What can hang from each mark
K394: K56
K162: K94 K103
K103: K56 K162 K736 K816
K736: K94 K103
K319: K56
K56: K103 K394 K960
K174: K103
K816: K103
K94: K56 K162

In the rows, 128 means zero.
Known rows, with every way that one mark hangs from another
K174{K103{K56 K162 K736{K94}}}: [104 114 120 175 107 125 174  98 204  72 150 148 144 174 120 142 112  96
 111 107 131 114 108 141]
K816{K103}: [122 129 109 143 113 137 131 128 142 107 130 132 116 119 139 131 117 148
 136 130 118 121 118 123]
K94{K56{K103{K736 K816} K394 K960}}: [107 151 125 212  62 121 123  58 130 127 192 199 115 121 148 170 147  92
 131 123 139 144 137 138]
K816{K103{K162 K736}}: [113 128 104 149 113 128 165 109 189  71 165 170 108 141 131 145 110 112
 133 102 108 104 115 130]
K816{K103{K56{K394 K960} K162 K736}}: [115 123 113 200  99 146 163  72 204  56 177 220 112 137 113 165 127  81
 133 114 124 139 126 142]
K394{K56{K103{K162{K94} K816} K960}}: [ 94 144 154 205 123 119 101  85 134 182 193 160 163 108 124 174 119  90
 136 134 130 120 122 137]
K56{K103{K162 K816} K394 K960}: [105 141 169 222  97 114 124  79 156 132 185 208 147 126 150 169 132  86
 166 126 141 166 123 148]
K56{K103{K162 K736} K394 K960}: [113 149 143 193  88 113 152  60 176  89 176 226 149 140 143 170 142  97
 137 121 147 154 134 145]
K56{K103{K736 K816} K394 K960}: [116 145 135 215  91 122 141  68 149 124 187 219 130 122 145 169 149 100
 120 117 131 150 139 144]
K319{K56{K103{K736} K394}}: [120 154  86 149  56 104 156  81 130 102 133 198 162 127 149 147 127 139
 131 121 143 117 152 114]
K103{K56{K394} K162 K736}: [130 130 118 164 112 120 179  84 185  73 158 190 114 148 103 143 125  60
 138 110 119 132 127 143]
K56{K103{K162 K816} K960}: [100 127 163 219 108 125 121 104 154 133 201 183 147 132 142 160 127 100
 146 115 137 142 114 140]
K319{K56{K103{K162} K394 K960}}: [102 146 135 179  64 115 122  82 148 112 150 207 188 129 154 165 127 124
 164 135 165 145 147 121]
K736{K94{K56 K162}}: [123  94 133 109  66 123 110 100 108 118 101 101 118 144 137 149 161 116
 149 141 150 126 124 131]
K56{K103 K960}: [116 133 142 184 101 130 115 105 130 130 155 167 157 125 142 143 141 148
 122 136 152 143 128 131]
K736{K103{K56{K960} K162 K816}}: [121 117 140 211 108 174 150 103 175 123 195 173 122 134 110 157 106  73
 145  97 144 137 111 160]
K162{K94 K103}: [132 130  99 145 147  75 110  93 131 172  90 116 138 130 103 111 124 129
 123 150 120  96 124 115]
K56{K103 K394}: [132 154 134 164  90 104 133  96 126 122 124 168 145 122 149 137 130 127
 151 146 144 154 127 134]
K56{K103{K736} K394 K960}: [122 150 132 188  85 118 143  66 151 104 158 213 145 128 143 163 153 121
 115 132 149 152 142 143]
K174{K103{K56 K816}}: [100 115 126 204 132 141 123 135 154 144 171 123 116 119 125 130 103 100
 130 111 122 122  97 135]
K94{K56 K162}: [115 104 130 118  83 131  95 113 107 129 127 104  97 113 134 141 151 108
 158 133 145 120 113 128]
K103{K736{K94{K162}} K816}: [128  90 124 139  95 125 152  98 138 116 147 151 107 152 128 167 167  92
 120 103 116 114 127 140]
K816{K103{K736{K94{K56{K960} K162}}}}: [110  92 109 147  47 148 122  74 148  81 138 152 107 144 143 177 172 129
 122 132 146 114 126 133]
K816{K103{K56 K162{K94} K736}}: [132 121  77 177 119 124 157  86 195  98 161 178 109 142  94 128 112  90
 120 109 108  92 117 124]

Rows
[111 146 163 195  91 114 125  79 162 111 158 201 161 133 147 161 135 109
 159 137 157 168 126 143]
K56{K103{K162} K394 K960}
[111 159 122 169  57  98 150  63 157  85 158 183 123 136 148 149 125  87
 160 124 142 134 121 133]
K94{K56{K103{K162 K736} K394}}
[115 144 121 171  86 124  84  60 160 134 139 171 128 118 135 157 126  96
 167 153 144 141 133 129]
K816{K103{K162{K94{K56{K394 K960}}}}}
[138  80 111 138  88 128 167  95 151  79 127 151 114 160  99 146 166  96
 108 114 130 114 124 138]
K103{K56 K736{K94{K162}}}
[112 114 124 170  81 138 132  79 129 120 171 156 120 155 130 169 153  97
  99 117 125 123 148 135]
K103{K736{K94{K56{K960}}} K816}
[ 99  94 122 164  96  88  99  99 109 152 129  98  85 114 123 138 140  89
 171 134 118  95  98 122]
K94{K56 K162{K103{K816}}}
[130 123 139 178 115 144 126  94 146 113 141 180 133 122 107 145 144  95
 129 142 145 162 137 141]
K103{K56{K394 K960}}
[130 112 127 184 102 115 191  74 182  81 164 193 121 170 103 158 130  43
 135 105 111 139 134 148]
K103{K56{K394} K162 K736{K94} K816}
[109 138  94 171  67 132 139  92 131 108 164 198 173 132 145 154 138 156
 100 116 152 107 156 114]
K319{K56{K103{K736} K960}}
[114 125 149 175  65 158 132  81 148 128 161 142 133 156 142 177 118  93
 155 117 157 141 125 157]
K736{K94{K56{K960}} K103{K162 K816}}
[118  93 115 188  99 104 144  58 166  97 129 185 107 129  91 159 169  79
 128 135 133 121 119 142]
K94{K162{K103{K56{K394 K960} K736}}}
[143 101 140 160  58 164 144  68 149 105 104 171 138 141 124 176 161 103
 147 138 179 167 130 170]
K736{K94{K162} K103{K56{K394 K960}}}
[116 140 143 186 106 117  78  63 140 175 165 172 127 122 126 162 135  56
 164 137 138 148 140 138]
K103{K162{K94{K56{K394 K960}}} K816}
[113 115 158 214 121 140 132  93 169 118 186 196 124 132 108 161 130  49
 156 119 126 159 127 147]
K103{K56{K394 K960} K162 K816}
[105 137 137 185  68 126  97  93 113 129 158 147 143 121 148 144 140 140
 133 145 159 139 127 125]
K94{K56{K103 K960}}
[129 152 124 135 100 100  97  73 139 152 119 144 129 129 124 136 122  76
 169 146 139 139 133 128]
K103{K162{K94{K56{K394}}}}
[107 141 146 220  96 114 151  66 173 108 202 230 135 134 143 175 137  77
 141 105 133 152 129 149]
K56{K103{K162 K736 K816} K394 K960}
[108 142 107 155 139 111 124  94 192 143 151 146 141 140 131 139 109 106
 119 109 130 100 113 131]
K174{K103{K162{K94} K736}}
[133 129  86 171  96 134 171  87 172  68 145 187  95 127 112 139 124 102
 124 121 113 126 127 133]
K816{K103{K56{K394} K736}}
[104 118 154 204  51 125  81  71 109 149 166 173 111  99 157 173 167  87
 177 139 158 157 117 141]
K94{K56{K103{K816} K394 K960} K162}
[110 126 119 182  45 106 125  67 120 125 167 176  87 111 150 163 157  77
 164 117 134 130 115 137]
K94{K56{K103{K736 K816} K394} K162}
[ 96 104 145 186  85  97  83  68 117 153 133 141  97 106 128 167 161  78
 176 149 137 135 115 139]
K94{K56{K394 K960} K162{K103{K816}}}
[129 147 124 151  98 124  73  66 116 171 121 154 135 116 126 147 150 103
 136 161 152 152 151 131]
K162{K94{K56{K394 K960}}}
[123 135 119 148 109 135  72  88 112 175 136 129 136 121 122 138 144 119
 119 149 149 127 144 123]
K162{K94{K56{K960}}}
[133 136 133 190  97 149 168  92 170 119 162 173 107 130 117 151  95  56
 177 103 134 149 110 163]
K736{K103{K56{K394} K162 K816}}
[107 134 114 172  71 132 112 109 116 130 147 175 185 121 151 147 131 165
 124 134 161 120 149 111]
K319{K56{K103 K960}}
[129 151 105 160  81  99  91  84 105 165 125 128 137 119 134 116 126 133
 136 148 149 116 126 115]
K162{K94{K56{K103}}}
[120 113 130 153 114 114 174  98 170  99 166 163 128 174 125 158 129  78
 121  95 106 116 132 140]
K103{K162 K736{K94} K816}
[ 96 140 138 209  71 119 119  85 141 132 177 215 174 124 154 174 122 104
 171 121 151 143 145 126]
K319{K56{K103{K162 K816} K394 K960}}
[129 141 132 180  69 110 160  54 153  92 136 210 166 157 147 169 163 127
 104 139 155 159 152 144]
K56{K103{K736{K94}} K394 K960}
[106 148 115 180  61 115 148  64 163  88 167 231 177 137 150 171 133 117
 139 119 156 129 155 123]
K319{K56{K103{K162 K736} K394 K960}}
[128 119 115 224 140  90 107  63 145 179 132 171 132 120  84 135 138  73
 130 153 122 130 134 135]
K162{K94 K103{K56{K394 K960} K816}}
